Each row was made from one path, in order. Every step used is in the known rows, and no mark comes twice. Write each row's path.
Known rows
A B G: [-0.960 -0.506  4.289  1.227  2.653 -1.318  0.558  0.616  0.866 -1.049
 -0.115  0.838 -1.080  0.135  6.026  0.039 -0.511 -0.956 -2.216 -0.448
 -0.854  0.819 -2.605]
H N B: [-0.617  1.144 -1.045 -1.310 -0.750  0.433  1.107  0.022 -0.565 -4.284
  0.639 -1.646 -0.910  0.216 -0.570  0.589 -0.002  0.337  3.079  0.696
 -0.843  3.280 -1.248]
V H P: [-0.575  3.192 -0.021 -0.466  1.100  3.709  0.819  2.159 -0.119  0.063
  1.039  2.412  2.569  0.159 -1.385  1.873  1.395 -0.963 -0.618 -0.465
 -0.196  1.244  2.104]
P B: [-2.354 -0.884  1.756 -0.150 -0.490  1.614  0.250  0.670  0.060 -0.329
 -0.707 -1.570  1.854 -0.202 -1.122  1.345  0.345  0.016 -0.133  0.709
 -0.175  2.089 -2.143]
P B G: [-2.747 -1.484  3.369  0.086  0.490 -1.731  0.544  1.464  0.336 -0.245
 -0.836 -1.297  2.074 -0.105  2.557  1.146 -0.011  0.215 -2.074  0.527
 -0.223  4.785 -2.972]
H N U A B: [-0.418  3.415  3.989 -1.718  2.560  5.184  1.961 -0.999  1.342 -3.090
  1.353  4.710 -3.673 -0.231  0.958  1.187  0.075  2.362  2.285 -0.448
 -0.515 -1.114 -0.047]
P B N U: [-2.825  1.938  3.196  0.520 -1.222 -1.052  0.846  1.732  0.718 -3.198
 -1.634 -0.857 -0.256  0.211 -3.370  2.011  0.154  2.751 -2.078  1.575
  0.260 -0.475 -1.851]
N U G B: [-1.553  2.410  3.800 -1.046  2.965 -2.028  0.682  0.482  1.239  2.770
  0.211  2.174 -0.264  0.812  3.383  0.129 -1.369  4.311  1.633  0.332
 -0.051  0.370 -1.726]
V H: [-0.170  2.120 -0.348 -0.124  0.485  3.607 -0.087  1.301 -0.059  0.463
  0.577  2.564  0.185 -0.241 -0.651  0.576  2.162 -0.546 -0.467 -0.486
  1.540  0.210  0.390]
U A: [ 0.258  0.381 -1.536 -1.808  2.395  2.359  0.110 -0.465  0.267  2.551
  0.586  4.341 -0.800 -0.589 -0.751  0.239  0.260  0.799 -0.119 -0.268
  0.974 -0.954  1.048]
G B N: [-0.833  0.375  2.270  0.289  1.300 -3.844 -0.135  0.685  0.546 -3.532
 -0.831 -0.202  1.365  1.670 -1.498  0.302 -1.318  0.255 -0.913  0.604
 -0.247 -2.363 -1.009]
G B N U A: [-0.876  3.542  1.966 -1.455  2.341 -1.184  0.532  0.646  1.472 -0.709
 -0.435  4.305 -1.431  1.010 -2.479  0.852 -1.033  3.682 -0.820  0.804
  0.783 -3.944  0.054]
P B N: [-2.521 -0.858  1.979  0.479 -0.125 -1.374  0.287  1.428  0.039 -3.436
 -1.391 -1.221  1.697  0.280 -2.985  1.654  0.236  0.096 -2.102  1.245
  0.141  0.288 -1.871]
N U A B: [-0.655  3.349  2.361 -0.828  2.810  4.606  0.901 -0.236  1.525  1.695
  0.489  5.265 -4.099 -0.525  1.403  0.801  0.147  2.326 -0.238 -0.164
  0.405 -3.498 -0.602]
V H N B G U A: [-1.138  5.114  0.575 -2.540  3.051  2.768  1.779  1.357  0.130 -1.350
  0.773  6.943 -1.576  0.818  0.493  1.142  3.315  3.480  2.122 -2.226
  1.215  5.296 -0.263]
H P B A U G: [-3.537  1.727  3.842 -0.375  4.126 -0.438  2.287  1.080  0.671  0.598
  1.391  2.031  3.165 -0.125  1.986  2.975 -1.227  2.266  0.964  1.002
 -1.565  2.355  0.436]
V H P B A U G: [-3.664  3.814  3.410 -0.542  4.465  3.358  2.228  2.397  0.664  1.033
  2.026  4.646  3.345 -0.387  1.501  3.535  1.191  1.622  0.402  0.439
 -0.042  2.523  0.876]
U A B N: [-0.439  0.547  1.281 -0.151  4.566  1.353  0.389  0.044  0.835 -1.370
 -0.089  5.207 -2.292 -0.050 -0.262  0.801  0.189 -0.543 -2.353  0.007
  0.326 -4.729 -0.451]
V H P B: [-2.924  2.232  1.887 -0.627  0.544  5.303  1.045  2.644 -0.060 -0.105
  0.353  0.656  4.462  0.000 -2.403  3.272  1.709 -0.892 -0.730  0.364
 -0.286  3.199  0.027]
N U G B P: [-1.199  3.004  4.169 -0.566  2.558 -3.942  0.715  2.403  1.007  3.160
 -0.206  2.520 -0.570  1.629  0.901  1.350 -1.995  3.838  1.665  1.263
  0.264 -3.109  0.550]
A U G B N: [-1.540  1.409  4.177  0.528  5.805 -3.015  0.982  0.240  0.684 -1.343
  0.322  2.786  1.486  1.354  1.682  0.240 -1.609  3.111 -2.934  0.849
 -0.909 -2.054 -1.171]
G B P: [-0.076  0.961  2.317  0.268  0.302 -2.692 -0.174  1.784  0.388 -0.242
 -0.512 -0.265  1.337  2.077 -2.311  1.208 -1.828 -0.188  1.275  1.076
 -0.085 -3.957  1.171]
B N U: [-0.470  2.884  1.349  0.679 -0.829 -2.698  0.578  1.113  0.676 -2.858
 -0.966  0.635 -2.201  0.349 -2.290  0.709 -0.135  2.613 -1.879  0.905
  0.285 -2.440  0.170]
H N U A: [ 0.068  3.247  1.329 -2.631  0.927  3.118  1.690 -0.597  0.703 -2.138
  1.306  4.259 -2.360 -0.417 -1.403  0.960  0.155  3.548  2.598 -0.224
  0.262  0.655  1.599]

Which path is each row?
[-0.050  2.283  1.073  0.896  0.618 -0.467  0.842 -0.505  0.734 -1.914
  1.182  1.653 -1.284 -0.015  0.458  0.419 -0.463  1.171  0.890  0.365
  0.093 -2.133  1.508]  B A U
[-0.616  1.072  1.802  0.148  4.671  0.972  1.136 -0.414  0.156  2.199
  1.135  2.912  0.058 -0.307  3.147 -0.020 -0.243  2.773 -2.094  0.317
 -0.740  0.347 -0.218]  A U G
[-0.773  2.577  3.388  0.571  1.259 -1.362  0.679 -0.641  1.243 -2.552
  1.093  1.057  0.238  1.182  0.866  0.393 -1.649  1.683  2.141  0.480
 -0.529 -2.442  0.275]  G B A U
[-1.020  3.032  4.065  1.569  0.861 -0.521  0.870  0.718  1.256 -3.899
 -0.941  1.300 -3.454  0.487  0.077  0.855 -0.316  1.517 -2.190  0.541
 -0.347 -4.338 -1.495]  A B N U
[ 0.031  0.782  3.030  1.373  1.266  0.232  0.259  1.633  0.422 -0.722
 -0.448  0.921 -1.566  0.981 -0.299  1.434 -0.669 -1.611 -0.095  0.646
 -0.370 -5.430  0.687]  A B P
[-1.150  2.091  1.846 -0.163  2.643 -4.230  0.884  1.328  0.659  0.413
 -0.396  2.884 -1.979 -0.013  1.104  0.432 -0.342  3.780 -1.541  0.652
  0.563 -0.982 -0.388]  B N U G
[-2.776  0.843  3.479 -1.165  2.922  0.154  0.964  0.673  0.801  2.184
 -0.971  4.327  1.133  0.677  0.520  1.360  1.483  3.720 -0.623 -1.624
  0.289  4.027 -1.424]  P B G U A
[-3.585  1.465  5.532  0.270  0.985 -1.976  1.763  1.896  0.481 -0.721
 -1.215 -0.319  4.320  1.687  0.827  2.410  0.174  2.869 -0.638 -1.331
 -2.276  6.024 -0.944]  H P B G U
[-0.276  1.766 -2.342  0.114 -0.928 -1.815  0.043  2.625 -0.498  0.717
 -0.736 -0.811 -1.467  0.734 -3.023  1.432 -0.499 -0.262  0.737  1.867
  0.521 -2.537  0.420]  N B P
[-1.727  2.291  4.309  0.776  4.356 -2.061  1.153  0.992  1.207 -0.814
 -0.440  3.367 -3.316  0.147  3.462  0.665 -0.389  2.871 -1.921  0.351
 -0.099 -2.864 -1.978]  A B N U G
[-1.402  0.037  2.570 -1.139  3.643 -5.304  0.159  0.122  1.082  1.769
  0.901  2.810  0.368  0.844  4.367  0.015 -1.646  1.326  4.650 -0.258
  0.737 -0.032 -0.615]  U G B A
[-4.009  4.395  3.653 -0.674  3.246  1.194  1.932  4.153  0.617  0.004
 -0.088  3.560  2.442 -0.023 -1.414  3.782  1.409  3.064 -2.507  0.938
  0.201  2.308 -0.357]  V H P B N U G
[-0.492  2.551  2.903 -0.511  4.007  4.034  0.730 -1.158  1.067  1.323
 -0.248  6.130 -2.315  0.918  0.514  0.339  1.618  2.469  1.182 -2.425
 -0.336 -2.562 -0.251]  G U A B
[-0.966  3.440 -1.456  0.485  0.067 -0.415  0.959  0.143  0.367 -1.465
  0.875  0.412 -2.524 -0.062  0.303  0.577 -0.242  1.410  1.461  1.294
  0.148 -1.279 -0.351]  N B A U
[-3.225  1.895  3.898 -1.447  3.514  0.282  1.816  1.321  0.755  1.916
 -0.588  3.940  3.571  1.088 -0.033  2.763  0.673  3.476 -0.835 -1.509
 -1.455  5.211  0.077]  H P B G U A
[-1.398  2.592  2.280 -0.648  0.040 -3.190  1.770  0.539 -0.038 -4.465
 -0.434 -0.155 -0.875  1.632  1.933  0.290  0.744  3.337  2.646 -1.403
 -1.143  6.094 -1.741]  H N B G U
[-2.784  0.159  2.278 -0.465  0.197  1.650  1.109  1.467 -0.021 -0.570
 -0.182 -1.916  4.342  0.259 -1.798  2.755 -0.516 -0.237 -0.280  0.861
 -1.847  3.234 -0.438]  H P B
[-3.230  5.514  1.712 -1.595  2.286  4.879  1.724  3.524  0.843 -0.439
  0.042  5.716  1.533 -0.249 -5.425  4.251  1.763  2.425 -2.784  0.867
  1.029 -0.306  1.255]  V H P B N U A
[-0.633  2.071  4.252  0.384  5.057 -1.871  0.951  1.350  0.561  2.040
  0.613  2.646  1.434  1.734  0.959  1.157 -1.950  2.570 -0.921  1.425
 -0.699 -3.591  0.906]  A U G B P
[ 0.334  1.260  1.539 -0.245  3.610  2.467  0.337  1.165  0.736  1.711
  0.173  5.249 -2.265  0.398 -1.056  1.619 -0.372 -0.958 -0.238  0.423
  0.462 -6.363  1.703]  U A B P
[-1.455  4.843 -0.033 -1.305  3.676  2.162  2.206  1.089  0.097 -2.755
  2.759  4.794 -1.830 -0.394  2.589  1.430  1.512  2.205  3.815  0.295
  1.149  2.609  0.137]  V H N B A U G
[-2.408  1.344  2.916  0.726  0.048  1.077  1.136  0.096  0.798 -2.221
  0.496 -0.067  0.646 -0.133 -0.720  1.731 -0.118  1.282  0.760  1.104
 -0.133 -0.128 -0.631]  P B A U
[-0.152  4.011  2.944 -0.264  2.355  2.803  0.942  1.584  1.361  2.039
  0.027  5.539 -4.326  0.295 -1.435  2.049 -0.348  1.681 -0.095  0.772
  0.828 -7.067  1.647]  N U A B P
[-0.717  0.276  2.945 -0.551  3.727 -4.306  0.116  1.972  0.386  2.978
 -0.053  2.258  1.424  1.676  1.058  1.006 -1.920  1.092  1.608  0.952
  0.123 -2.397  0.606]  U G B P
[-3.989  2.334  3.947 -0.536  2.783 -2.534  1.999  2.839  0.640 -0.448
 -0.658  0.991  2.355  0.199 -0.694  3.273 -0.922  3.598 -1.860  1.392
 -1.162  2.239 -0.849]  H P B N U G
[-1.192 -0.412  2.621 -1.097  4.198 -2.358  0.131  0.106  0.533  2.589
  0.424  1.827  1.660  0.935  3.748 -0.274 -1.379  1.631  1.540  0.030
 -0.238  1.033 -1.746]  U G B
[-0.740  0.204  2.980  1.572  2.094 -0.941  0.282  0.456  0.596 -4.134
 -0.732  0.866 -1.542  0.602  0.473  0.506 -0.121 -1.219 -2.300  0.284
 -0.526 -3.547 -1.446]  A B N
[-0.206  0.474  1.208 -0.797  4.168  4.413  0.356 -0.719  0.871  1.553
  0.620  4.895 -2.046 -0.421  1.624  0.447  0.278 -0.410 -0.293 -0.433
  0.227 -2.786 -0.655]  U A B
[-0.482  1.739  1.643 -0.985  3.403 -1.495  0.730 -0.029  0.765  2.421
 -0.377  5.813 -0.793  0.853  1.903 -0.081  1.078  3.708 -0.459 -2.305
  0.377  1.936  0.545]  B G U A
[ 0.055  2.446  0.146 -1.452  2.265  2.000  0.489 -0.860  0.500  2.391
 -0.205  5.625 -0.940  0.777 -1.939  0.181  1.605  3.674  1.468 -2.144
  0.435 -0.632  1.437]  G U A
[ 0.018  3.199  3.163  0.049  3.597  2.122  0.697  0.686  0.884  1.649
 -0.650  6.401 -2.516  1.773 -2.133  1.532  0.989  1.887  1.285 -1.491
  0.060 -6.042  2.126]  G U A B P
